Every row comes from one small tree of marks. The marks that hang from a mark follow it in brackets, in alphabetical order. Every link used is in the known rows. Which tree was each row made from?
Known rows:
nanet{figufur{dokaze samot{ligiv punefem} sifup vurol}}: [-22.1 -21.0  13.6   6.3  44.7  20.3 -12.0  -5.4  -1.3  26.4   1.1   1.3
  19.0 -20.4  -0.1  10.3  39.1 -38.1  -8.0  -8.0 -28.6  -5.8  19.4 -12.2]
sifup{dokaze{punefem} figufur}: [-10.8 -40.9  40.5  -6.4  14.4  12.7 -18.3 -15.1   1.2   5.3  26.0 -20.3
 -34.2   4.9  44.2  21.7  33.2 -40.7   9.7 -18.3 -22.3  -3.2  35.2 -11.0]
dokaze{figufur{sifup}}: [-21.6 -39.7  16.6  20.5  19.5  40.8 -24.4   1.0  -0.3  11.0 -14.6 -25.4
 -10.7 -27.0  20.9  27.7  42.4 -52.7  13.1   4.4 -23.5  -5.8  -3.3 -11.4]
vurol{ligiv punefem{nanet{figufur{dokaze}}}}: [ -6.7 -17.8  20.3  13.3  12.2  29.4 -17.2 -11.7   6.1  19.5  -4.0  -0.8
  -5.6   4.7  24.5  14.5   7.7 -34.7   1.2  -7.7 -27.7  -1.6  22.7 -33.9]
samot{figufur}: [-25.4 -34.6  17.7  20.4  29.2  35.2  -2.1  -8.0 -18.6  11.4  -2.5 -18.8
  -8.6 -22.7  15.9  25.5  32.3 -52.6   7.3 -11.1 -22.8 -15.9   3.8 -22.0]
dokaze{figufur punefem{nanet vurol} sifup}: [  2.6 -21.1   4.2  16.3  11.0  27.8 -23.8  21.4  25.5 -12.9 -33.5 -45.3
 -18.4  -4.6  47.5  34.9  37.4 -64.6  -4.6   6.9  -9.4   5.4  -6.6  -4.4]
punefem{dokaze{sifup} nanet{figufur{samot}} vurol}: [ -9.4 -10.0  -2.8  -1.5  16.6  17.3 -28.9  14.6  21.8   1.4 -38.4 -22.2
 -13.8  -5.9  34.4  44.5  18.0 -40.0 -11.7  14.5  -7.0  -5.6  19.1 -13.7]
punefem{dokaze{figufur{samot} sifup}}: [-31.6 -36.5  15.0   8.4  19.8  25.2 -43.6   5.3   4.8   8.0 -18.3 -34.2
  -8.6 -16.0  38.0  40.5  30.8 -53.4  -1.0  -2.5 -19.4 -11.7  13.6   7.8]
nanet{punefem}: [-27.9 -38.9  27.9  11.5  11.8  10.4 -11.8 -11.2   3.3  -0.4   1.8  13.6
 -12.1 -16.2  12.6  14.6  29.4 -29.2  11.5  -0.5 -26.7  -3.1  17.2 -12.6]
sifup{dokaze figufur{nanet{punefem{vurol}} samot{ligiv}}}: [-13.9 -17.1  27.0 -20.0  23.1   8.8 -42.5  -7.6  10.1  19.7  22.4  -8.7
  -7.0 -14.0  27.7  20.1  31.5 -29.2  -0.4  -5.9  -5.5 -11.1  54.5 -19.5]
samot{punefem}: [-30.5 -40.7  29.6  21.1  19.6  18.5 -10.8  -8.9  -1.7  -0.5  -3.6  -5.0
 -24.7 -22.5  25.7  19.4  23.6 -55.7   5.0   9.3 -25.0 -10.2  -1.7 -22.1]
dokaze{figufur punefem{vurol}}: [ -0.9 -40.4  20.8  21.4  18.2  16.6 -13.6   8.5   8.5  -7.3 -11.2 -13.8
 -22.1  -6.1  33.9  33.5  41.2 -50.3  -0.5   0.5 -18.5  10.6   8.8  -9.4]
nanet{punefem{dokaze{sifup} vurol}}: [-14.4 -38.5  18.1   4.7   8.2   0.1 -34.0  -5.7  18.6  -6.7 -23.1   7.8
  -4.1 -17.3  19.2  27.1  27.9 -26.0   1.5   5.3 -14.4  -6.8  27.3  -3.9]
nanet{figufur}: [-30.4 -33.7  22.8  20.0  28.1  33.6   4.3  -9.9 -15.9  10.1   1.7  -1.8
 -27.4 -18.1  20.1  24.2  28.2 -37.8  14.0   1.3 -23.3  -4.9   5.6 -23.2]
punefem{dokaze nanet{figufur{samot sifup}} vurol}: [ -4.3 -11.2   1.4  -4.6  17.9  16.1 -22.5  11.7  18.7   5.0 -31.1  -8.7
 -11.1  -6.6  26.1  43.5  20.2 -33.5  -9.8  14.8 -16.8  -4.6  24.1 -17.3]
punefem{dokaze{sifup} vurol}: [-19.1 -38.7   9.3  11.4  11.3  11.2 -39.5   0.6   5.2  -1.7 -37.7 -15.0
 -10.8 -14.8  23.4  36.6  25.2 -36.7  -2.9  12.4  -9.4  -9.5  13.5 -11.1]
samot{figufur{nanet} ligiv punefem{dokaze}}: [ -5.3 -23.2  20.6  -1.4  51.3  33.8 -29.7  -3.9 -10.8  -3.4  -8.2 -22.8
  17.5 -46.1  45.7  35.8  22.0 -58.7  -8.7  -1.5 -30.2 -42.5  31.9 -19.6]
vurol{punefem}: [-27.5 -34.4  22.6  11.8   7.5  21.3 -15.9 -17.7   1.2  12.5  -1.4   6.4
 -10.8  -5.5  18.4  10.0  20.5 -46.1  10.0  -0.7 -26.7  -6.7  -3.5 -23.1]
sifup{figufur{dokaze{punefem{nanet}} samot vurol{ligiv}}}: [-26.0 -25.5  24.3   2.5  25.3   6.0 -18.8   0.5   5.3  30.4  26.2 -16.1
  -4.0  11.6  12.4  13.5  31.4 -31.6 -15.2 -23.2 -19.1   5.8  38.1  -3.6]
punefem{nanet}: [-30.4 -22.8  15.6   9.7  12.9  29.5  -2.3   4.7  -3.0  -0.2  -9.5 -17.9
 -26.5  -5.7  26.2  24.0  17.3 -46.2   5.2  10.3 -29.2  -3.2  -0.7 -29.4]
nanet{figufur{dokaze{punefem{vurol}} sifup}}: [-15.2 -29.3  16.9  13.6  32.9  26.0   1.8  -5.8  -6.5   7.3  -0.2   0.6
  -6.5 -14.0  13.9  13.8  34.9 -37.8  10.9  -7.6 -28.6  -1.4  10.5  -5.9]
samot{ligiv punefem{nanet vurol}}: [ -3.6 -25.0  12.2   7.6  25.4  20.8 -26.6  -1.4   9.1  -8.1 -25.9  -7.7
  -4.9 -28.4  33.8  23.1  22.0 -46.5  -7.6  24.1 -24.9 -11.3  17.9 -38.8]
vurol{ligiv punefem{dokaze}}: [-11.7 -34.7  28.2  13.3   5.5  19.9 -37.6 -18.2   0.9  19.8  -7.1   1.6
  -1.8   1.3  25.0  22.7  11.0 -31.2   0.6  -8.2 -31.2  -9.1  27.6 -24.3]
dokaze{figufur{nanet samot{ligiv} sifup vurol{punefem}}}: [-16.1 -12.8   8.6   2.7  29.6  30.8 -37.5   9.5  10.4  29.2 -10.4 -17.8
  25.3 -23.7   7.3  22.3  42.4 -49.6 -10.5   3.7 -18.0 -10.2   5.6 -19.1]
dokaze{punefem sifup}: [-26.3 -28.9  16.8  19.9   9.3  24.6 -13.0   2.5  -2.8  -3.2  -8.2 -31.1
 -18.2  -2.2  32.3  15.9  35.0 -57.3   7.3  -3.3 -25.7  -4.3 -16.8  -2.8]
nanet{punefem{dokaze vurol}}: [-13.4 -41.9  23.9   3.8  10.9  -3.7 -26.9  -7.9  14.4  -6.9 -15.3  19.6
  -7.3 -14.9  16.6  28.2  26.1 -20.7   1.1   4.4 -19.6  -4.0  35.0  -8.3]

Write each row's tree:
[-26.7 -22.3  21.9   6.3  34.9   8.6  -3.6   9.9 -12.3  -5.1   9.3   0.4
  -2.5  -9.3  16.5  10.9  18.3 -42.7  -1.8  -4.7 -21.2  -3.6  17.5  -9.7]
figufur{dokaze{punefem{vurol}} nanet}
[-30.8 -22.5  12.1  15.5  35.8  18.9 -11.9  -2.7   2.3  16.1  -0.7  -3.9
  -8.7 -17.7  15.2  15.1  28.9 -48.1  -0.7  -4.4 -10.8  -1.3  12.5  -5.9]
nanet{figufur{dokaze{sifup} samot{punefem{vurol}}}}
[-24.4   2.1   6.0   3.5  29.3  11.4 -24.7  17.5  -0.6  25.9   9.2  -6.3
  22.4  -7.9  -5.6   4.7  30.9 -43.6  -7.9  -5.5 -21.7  -2.6  12.4  -1.6]
figufur{dokaze{punefem{vurol{ligiv}}} nanet samot sifup}
[-27.3 -26.0  20.4  -6.6  32.5   7.4 -20.8  -0.9   4.0  24.0  25.5 -15.1
   3.6   3.7  18.3  11.2  35.9 -34.4 -14.4 -20.1 -24.3   0.6  37.9  -0.9]
sifup{figufur{dokaze{punefem{nanet}} samot{ligiv} vurol}}
[-25.1 -30.5  18.3   6.1  27.6   5.5  -2.9   7.6   1.5  -0.9  -8.0 -19.2
   7.9   8.9  11.7   8.5  28.8 -44.7 -15.2 -17.3 -29.0   4.7   7.7  -4.1]
figufur{dokaze{punefem{nanet} sifup} vurol}
[-17.6 -18.5  11.3   7.3  46.0  45.3 -16.5  -3.2 -27.2  10.2  -2.9 -23.3
  16.4 -39.4  23.3  24.3  30.3 -47.7   2.3  -3.4 -27.3 -31.0  18.3 -31.7]
samot{figufur{nanet} ligiv}
[-15.9 -27.5  17.5   1.8  26.7   9.2  -1.0   5.0   2.5   7.0  -5.3  -9.5
  18.4   4.2  -1.7   5.0  36.1 -39.7 -10.1 -14.8 -41.6   2.6   6.7  -5.4]
figufur{dokaze{punefem{nanet}} sifup vurol}
[  4.2 -15.3  15.1   6.2  15.6   9.5 -24.9  -9.0  20.1  23.0  -7.1  19.1
   2.1 -14.8  -1.0  19.3  39.1 -16.9   3.3  -1.4 -11.1   4.1  38.5 -20.1]
nanet{figufur{samot sifup{dokaze}} punefem{vurol{ligiv}}}
[-10.7 -29.2  25.1   7.9  10.9  11.1 -20.4  -6.7   6.3  18.0 -15.5  -2.3
   4.8   8.7   9.5  24.4  16.9 -27.7 -16.8  -5.5 -28.6  -2.4  22.2 -35.5]
figufur{vurol{ligiv punefem{dokaze nanet}}}
[-32.5 -27.2  28.2   1.0  19.9  22.4 -19.4  -5.5   1.1  12.3  21.6 -10.2
 -20.8 -20.7  26.4  19.8  27.1 -33.9  10.3   0.3 -10.2 -16.9  22.9 -10.4]
sifup{figufur{nanet{punefem}}}
[ -3.5 -36.8  23.1  15.9  20.9  23.1 -10.5   8.3   7.8   3.7  -9.1 -22.5
  -2.6  -5.5  21.2  27.5  50.6 -51.8  -3.5  -7.7 -32.2   4.0  -1.3  -5.0]
dokaze{figufur{sifup vurol} punefem}
[-20.3 -19.5  12.3  16.6  34.0  22.7 -14.8  -4.5   1.3  26.0   0.4   1.4
   0.4 -19.1   4.1  13.7  32.2 -40.3   1.0  -4.4 -19.5  -1.9  17.1 -10.8]
nanet{figufur{dokaze samot{punefem{vurol{ligiv}}} sifup}}
[-16.1 -20.9  15.5  16.5  21.5  36.0 -23.7  18.9   6.4  -6.6 -11.3 -47.2
 -12.8 -15.5  46.7  29.6  37.4 -69.0   3.1  -0.1 -13.5  -8.5 -11.0   2.1]
dokaze{figufur{nanet} punefem sifup}
[ -6.4 -33.2  22.8  24.8  10.1  10.2  -8.8   0.4  -4.7   1.2  -6.2  -2.2
 -20.3   3.6  17.5  21.7  30.5 -35.3  -0.8   0.7 -25.0   8.9  10.7 -23.8]
dokaze{punefem{vurol{ligiv}}}
[-10.4 -21.8  18.9  11.6   9.3  27.1 -52.7  -5.7  11.4  24.7 -13.2 -17.9
   6.3  -4.5  30.9  27.7  15.5 -42.6  -4.6  -7.1 -17.9 -12.2  23.1 -15.1]
vurol{ligiv punefem{dokaze{figufur{nanet samot} sifup}}}
[-45.1 -16.7   9.3  10.5  15.1  32.9 -33.5   3.2   0.9  22.8   1.6 -39.8
 -14.4 -18.9  23.0  17.5  32.2 -52.6   6.0   3.2  -1.6 -16.6  -4.9  -5.9]
dokaze{sifup{figufur{nanet samot}}}
[ -2.3 -27.0  20.0  16.2  23.6  19.6 -13.6  17.1   6.1  -8.1  -8.0 -16.1
 -18.0 -12.2  34.5  35.0  35.1 -52.7  -2.6   5.8 -13.0   3.0   8.0 -13.2]
dokaze{figufur{nanet} punefem{vurol}}
[-20.8   1.0  10.4 -12.4  30.4  17.8 -35.0   8.5  -4.4  35.5  -3.6 -13.7
  34.6 -17.6 -12.2  13.2  40.9 -35.6 -15.7   3.9 -23.0 -14.2  16.0 -34.8]
figufur{nanet samot{ligiv} sifup{dokaze} vurol}
[ -4.9 -16.1  19.7  15.2   7.4  32.1 -17.2 -11.4   6.8  20.6  -6.6  -3.0
 -10.6   3.7  25.6  18.1   9.3 -34.8   2.3  -2.1 -26.3  -2.8  16.8 -39.4]
vurol{ligiv punefem{nanet{figufur}}}
[-25.6 -10.1   9.5   5.3  25.0  34.0  -3.1   5.3  -1.9  10.3  -3.4 -14.6
 -18.4  -8.7  27.8  25.7  21.5 -42.9   1.4   6.9 -27.9  -2.9  10.6 -28.6]
punefem{nanet{figufur{samot{ligiv}}}}
[ -5.1 -26.1  31.3  -5.0  28.4  11.7 -22.4   4.8   0.3   5.1   5.9 -17.5
  -4.6  -1.6  30.4  28.1  36.8 -47.6  -8.7 -11.7 -24.9   2.3  31.2 -22.4]
sifup{dokaze{figufur{nanet samot{ligiv} vurol} punefem}}
[-17.4 -41.6  27.1   4.3  32.2  20.6 -36.4 -11.8  -5.0  -5.7 -10.8  -8.5
   0.1 -31.9  43.4  27.9  22.7 -46.2  -2.3   8.3 -39.5 -23.6  27.9 -17.0]
samot{ligiv punefem{dokaze}}
[-35.4 -18.1   7.8  11.6  15.7  13.6 -19.3   3.2   0.9  40.4  -7.6  -7.7
  15.9  -7.0 -24.3  11.6  47.3 -38.4 -11.1   1.0 -24.6   0.0  -8.5 -19.8]
figufur{samot sifup vurol}
[-19.7 -18.1  33.0  -9.1  22.1   9.2 -32.8  -3.7   0.6  35.1  23.7 -19.7
 -10.3   0.6  13.5  22.7  29.0 -29.2 -11.1 -13.4  -4.5  -5.8  46.3 -30.2]
sifup{dokaze figufur{nanet samot vurol{ligiv}}}
[ -7.5 -20.2  21.0   0.3  23.6   6.9 -23.2  -6.1  16.7  25.7  -3.3  15.1
  15.7 -10.6   0.0  27.4  37.7 -13.8  -8.3 -11.1 -26.4  -4.8  40.8  -4.9]
nanet{figufur{samot sifup vurol{ligiv}} punefem{dokaze}}
[-29.6 -18.1  11.2   4.7  25.4  -1.4 -10.0  10.7   4.4  11.0  10.5  -0.6
  -2.8  10.1  11.1   9.3  25.7 -45.5 -11.5 -12.4 -26.2  14.3  20.1   0.1]
figufur{dokaze{punefem{nanet vurol}} samot}
[-18.6   4.4  10.0  -1.1  16.4  14.2 -39.9   7.9   9.1  47.4  -6.3  -5.2
  35.9  -4.4 -15.8  16.6  27.9 -33.7 -21.6  -0.1 -19.4 -14.2   9.8 -25.9]
figufur{nanet samot sifup vurol{ligiv punefem{dokaze}}}
[-19.4   2.9  11.1  -4.7  17.0  16.5 -27.4  12.4   2.1  24.3   3.4 -13.3
   4.7 -10.1   3.8  15.8  35.3 -48.9  -1.0   5.7 -17.9  -8.4   3.5 -19.6]
figufur{nanet samot sifup{dokaze{punefem{vurol}}}}
[ -5.7 -19.0   7.4  20.3   6.0  20.4 -16.5   7.9   6.0   6.1 -30.1 -10.5
 -20.5  -3.1  13.0  29.2  16.1 -29.5  -6.0  18.7 -12.4   6.7  16.7 -47.1]
punefem{nanet vurol{ligiv}}
[-44.1 -17.2  20.1   2.8  22.3  24.9 -23.9   1.0  -3.3  29.5  26.7 -19.8
 -20.3 -14.9  19.6  19.9  29.2 -42.6   3.4   0.3  -6.9 -13.1  15.3 -11.3]
sifup{figufur{nanet samot}}
[-34.2 -20.1   6.0  -1.6  32.3   3.9 -37.0  -5.0   6.2  32.0  -3.5  -4.2
  41.9  -1.5  -5.8  -4.0  33.0 -41.0 -21.9 -18.7 -23.2  -0.8  18.8  -6.7]
figufur{dokaze{sifup} samot{ligiv} vurol{punefem}}
[-10.9 -35.3  21.3   8.7  30.8   4.1  -3.7 -11.3  10.2  -1.6  -1.6  30.3
  -5.7 -18.7   9.8  15.0  28.9 -18.4   6.3  -6.3 -14.4   4.1  39.3  -8.3]
nanet{figufur{dokaze} punefem{vurol}}
[-11.0 -22.6  15.8   3.6  38.7  28.9 -18.7  -2.9   4.7  -4.5 -15.7 -17.3
   4.0 -27.5  38.4  18.5  22.7 -50.4  -7.6   8.5 -31.2 -16.4  18.7 -26.8]
samot{ligiv punefem{nanet{figufur{dokaze{sifup} vurol}}}}
[-37.9 -29.0  18.6   4.5  22.1  25.5 -31.4  -9.2  -4.4  30.3  21.8 -18.2
 -14.2 -14.6  22.6  17.7  36.6 -37.3   4.4  -4.1 -17.7  -9.0  23.7  -9.8]
sifup{figufur{samot{ligiv}}}
